Each row comes from the steps of one path. Every step used is in the known rows, and no mark comes twice. Write the path behind each row, first mark first.
Known rows:
fidab > zaki > vamav: [-1.17 -0.17  2.17  7.13  1.16  5.83 -0.90  0.11  0.67  2.01 -4.71  0.88
  1.23 -0.04  1.03  1.72  1.23 -5.26 -3.62]
fidab > zaki > vamav > nove > tuvak > direp: [-1.79  1.54  2.87  5.57 -2.35  4.72  1.22 -0.71  1.36  0.09 -3.31 -0.56
  0.66 -0.82  2.91  1.83  2.46 -5.95 -3.63]
fidab > direp > tuvak > zaki > vamav: [ 1.46 -0.03  3.49 -0.69 -1.00  4.68  2.20 -5.08  0.91 -0.94 -1.06  3.11
  0.94  0.93  3.21  5.58  2.45 -1.09 -1.74]
fidab > direp: [ 0.94 -0.90  1.77 -1.66 -1.82  0.88 -0.56 -2.13  0.72 -1.89 -1.37 -0.26
  1.41  0.62  2.74  5.68 -0.03 -1.12 -1.31]
direp > fidab > zaki: [ 2.10 -1.60  2.49  3.25  3.54  0.35 -1.58 -2.82 -1.23  5.03 -1.62 -1.06
  0.27  0.66  1.30  0.58  3.46 -1.91  1.70]
nove > vamav: [ 4.39 -0.39 -0.14  1.80 -3.70  1.17  0.68 -0.76 -1.36 -3.18 -2.43 -1.34
 -0.74  4.93  0.80 -1.11 -2.30  0.03 -0.92]
zaki > vamav > nove > tuvak > direp > fidab: [ 0.44  0.06  3.52  1.66 -3.30  0.77  4.95  0.47 -0.04 -1.50 -2.10 -3.62
 -0.12  1.03  3.18  0.87  4.43 -1.65 -5.28]
zaki > fidab > direp > tuvak: [ 3.73 -3.45  3.98  0.08  3.17  2.26 -1.26 -0.86  0.71  0.18 -2.74 -1.12
  0.37  1.28  6.68  3.99  5.61  2.29 -0.37]
direp > tuvak: [ 2.96 -0.68  2.11 -1.48  1.46  3.59  2.31 -0.68  2.36  0.23 -1.83  3.04
 -2.97  1.61  5.49  0.03  0.48  2.59 -0.08]
vamav > zaki: [ 0.73 -3.66  0.34  3.22  1.40  2.30 -0.46  1.23  1.25  0.32 -3.75 -0.25
  1.41 -2.27 -0.57 -0.58 -1.22  0.12  2.28]
tuvak > direp > fidab > zaki > vamav > nove: [-0.81 -0.86  3.10 -0.95 -4.48 -1.50  2.01 -2.58  1.74  0.02  0.37 -0.21
  2.50  1.75  0.08  1.95  3.26 -2.19  0.09]
zaki > vamav: [ 0.49 -1.98  2.01  3.19 -0.10  3.17  1.98  2.48  0.17 -0.67 -4.47 -0.33
  0.87  2.08  0.54  1.65  1.22 -1.08 -5.92]
vamav > zaki > fidab > direp > tuvak: [ 2.03 -4.76  3.40  3.21  3.79  3.56 -1.09 -1.05  1.32  1.53 -4.06 -1.32
  2.18 -1.72  2.91  1.03  3.59  1.68  2.75]
fidab > zaki > tuvak: [ 1.00 -0.14  0.89  5.56  1.24  4.17 -1.95  0.62  1.69  2.15 -2.04  1.87
 -0.43 -2.34  3.95  2.57  2.38 -2.08 -1.19]
direp > tuvak > zaki: [ 3.04 -0.61  1.02  0.29  0.82  4.57  2.65 -2.23  1.37 -0.26 -1.02  5.44
 -2.09  0.16  2.88  1.39  1.17  0.73  0.60]
direp > fidab > zaki > vamav > nove: [ 0.58 -1.82  4.07  4.81  2.69  1.12  0.36 -1.59 -1.71  4.46 -2.19 -2.80
  0.98  0.32  1.26 -0.40  5.16 -2.65 -0.76]
vamav > zaki > tuvak: [ 2.08 -3.63  0.55  3.70  1.64  2.37  0.27  1.89  2.07  1.06 -2.39  0.12
  0.80 -3.57  1.41  0.21  1.49  2.36  1.33]
zaki > tuvak > direp > fidab: [ 3.54 -1.92  1.19 -2.35 -2.58 -2.23  1.84 -0.30  2.90  0.10  2.23  1.18
  0.12  0.50  3.44  3.67  4.42  3.85 -0.48]
tuvak > direp: [ 0.30 -1.06 -0.13 -4.21 -6.25 -1.82  1.36 -0.33  3.70 -3.68  0.38  2.43
  1.46  2.27  0.19  3.70 -1.24 -0.40 -0.12]
tuvak > direp > fidab > zaki > vamav: [-0.09 -0.90  2.65 -1.22 -3.53 -1.06  1.26 -3.73  2.30  1.11  0.02  1.08
  2.55  2.98 -0.38  2.98  2.72 -2.03  0.36]
fidab > zaki: [-0.37 -0.11  0.58  5.01  0.95  4.06 -2.52 -0.10  1.07  1.71 -3.30  1.42
  0.30 -1.16  1.85  1.84 -0.31 -4.46 -0.42]

Write each row's path:
[ 2.33  0.58  1.24  1.88 -2.97  0.40  2.47  0.12 -1.44 -3.76 -0.59 -3.28
 -1.50 -3.50  5.80  2.46  4.40 -2.36 -1.51]
vamav > nove > tuvak > zaki > fidab > direp
[ 4.71 -1.63  0.66  4.24 -2.42  2.22  1.01 -1.11 -0.27 -1.57 -2.36 -1.62
  0.18  2.10  0.83 -1.94 -0.67  1.85  0.96]
nove > vamav > zaki > tuvak
[ 1.35 -1.70  3.62  4.61  3.69  1.73 -0.34 -2.73 -1.36  5.50 -2.64 -1.52
  1.00  1.46  0.73  0.61  4.46 -2.47 -0.52]
direp > fidab > zaki > vamav
[ 0.01  0.42  2.79  1.85 -4.27  1.59  4.85  1.54  0.64 -2.93 -2.61 -2.75
 -0.23  0.59  3.29  1.33  3.02 -2.03 -6.14]
zaki > vamav > nove > tuvak > direp
[ 1.73 -3.56  1.48  1.43 -0.32  0.28  1.01 -0.63  2.81  1.41 -0.59  0.23
  1.93 -2.12  0.71  0.65  2.68  2.78  2.79]
vamav > zaki > tuvak > direp > fidab
[ 3.97 -2.13  1.79  1.48  2.44  4.74  1.84 -1.61  0.85  0.33 -1.62  4.37
 -1.76  0.11  4.14  1.51  3.76  1.46  0.75]
direp > tuvak > zaki > fidab
[ 1.32 -3.16  0.64  1.58 -1.31  1.10  0.90  0.63  3.46 -0.04 -1.08  1.00
  1.85 -2.60  0.84  1.20  1.26  2.30  1.88]
vamav > zaki > tuvak > direp
[ 3.65 -1.65  0.52  3.83 -2.64  2.31  0.63 -1.47 -0.87 -2.11 -3.39 -1.87
  0.71  2.94 -0.47 -2.54 -2.37  0.16  1.54]
nove > vamav > zaki
[-2.25 -0.24  2.96  7.33 -0.25  5.18  0.19  1.80 -0.10  0.62 -4.31 -0.79
  1.16 -1.76  1.86  0.52  2.10 -5.63 -4.05]
fidab > zaki > vamav > nove
[ 1.06  1.64  0.90 -1.83 -6.21 -1.51  3.69  0.93  1.08 -4.64  0.27 -2.87
 -2.13 -1.62  5.77  1.08  1.54 -1.40 -1.42]
vamav > nove > tuvak > direp
[ 0.35 -0.78  1.88 -2.22 -3.56 -1.87  0.42 -3.91  2.50  0.85  0.80  1.38
  2.10  2.36  0.03  2.94  1.99 -1.58  2.07]
tuvak > direp > fidab > zaki
[ 4.67 -2.28  2.84  3.61 -0.80  3.44  0.30 -3.28 -0.56 -1.06 -3.62 -2.50
  0.92  3.53  2.22 -1.57  0.97  1.49  2.00]
nove > vamav > zaki > fidab > direp > tuvak
[ 3.05 -4.14  2.68  1.03  2.47  0.85 -2.60  0.54 -0.13 -0.66 -3.10 -2.35
  1.54  0.56  4.75  4.63  4.91  0.98 -1.08]
zaki > fidab > direp
[ 0.09 -2.01  0.19  5.29 -2.32  3.04  3.19  1.93 -1.92 -3.21 -1.90  1.52
  1.57 -2.36 -2.06  2.27  2.30 -3.95 -3.95]
tuvak > zaki > vamav > nove
[ 1.75 -0.72  2.49  1.96 -0.21  5.41  4.67 -0.80  0.44 -0.98 -1.59  3.73
 -1.51 -0.37  2.81  0.52  3.08 -0.24 -2.10]
direp > tuvak > zaki > vamav > nove
[ 4.71 -3.13  1.26  4.95 -0.83  2.28 -0.40 -0.84 -1.26 -1.49 -4.15 -3.15
  0.93  3.03  0.67 -2.50  0.03  0.95  1.67]
nove > vamav > zaki > fidab
[ 3.94  3.18  0.88 -1.97 -3.06 -0.40  1.41 -6.84  2.60  1.37 -0.08  0.10
 -2.09  2.65  5.08  4.28  2.52 -1.72  1.07]
nove > tuvak > direp > fidab > zaki
[ 0.25  0.36  1.05  3.49 -1.74  2.99 -1.09 -0.73  3.28  1.05 -0.77  2.83
  0.57 -1.46  3.24  3.65  2.10 -2.30 -0.69]
fidab > zaki > tuvak > direp
[ 3.04 -1.59  2.65  3.63  3.68  0.48 -1.18 -2.34 -0.70  5.53 -0.69 -0.96
 -0.14 -0.32  2.71  1.09  5.15 -0.24  1.16]
direp > fidab > zaki > tuvak
[ 3.45 -3.95 -0.85  4.40  1.40  1.77 -1.09  1.00 -1.53 -1.42 -2.03  2.23
  1.05 -1.66 -0.30  3.73  3.70 -1.67  0.01]
tuvak > zaki > fidab
[ 2.94 -3.41  0.16  3.62  0.84  2.20 -1.20 -1.18 -1.53 -1.71 -1.56  1.96
  2.31 -1.53  0.14  5.68  4.23 -2.17 -0.22]
tuvak > zaki > fidab > direp
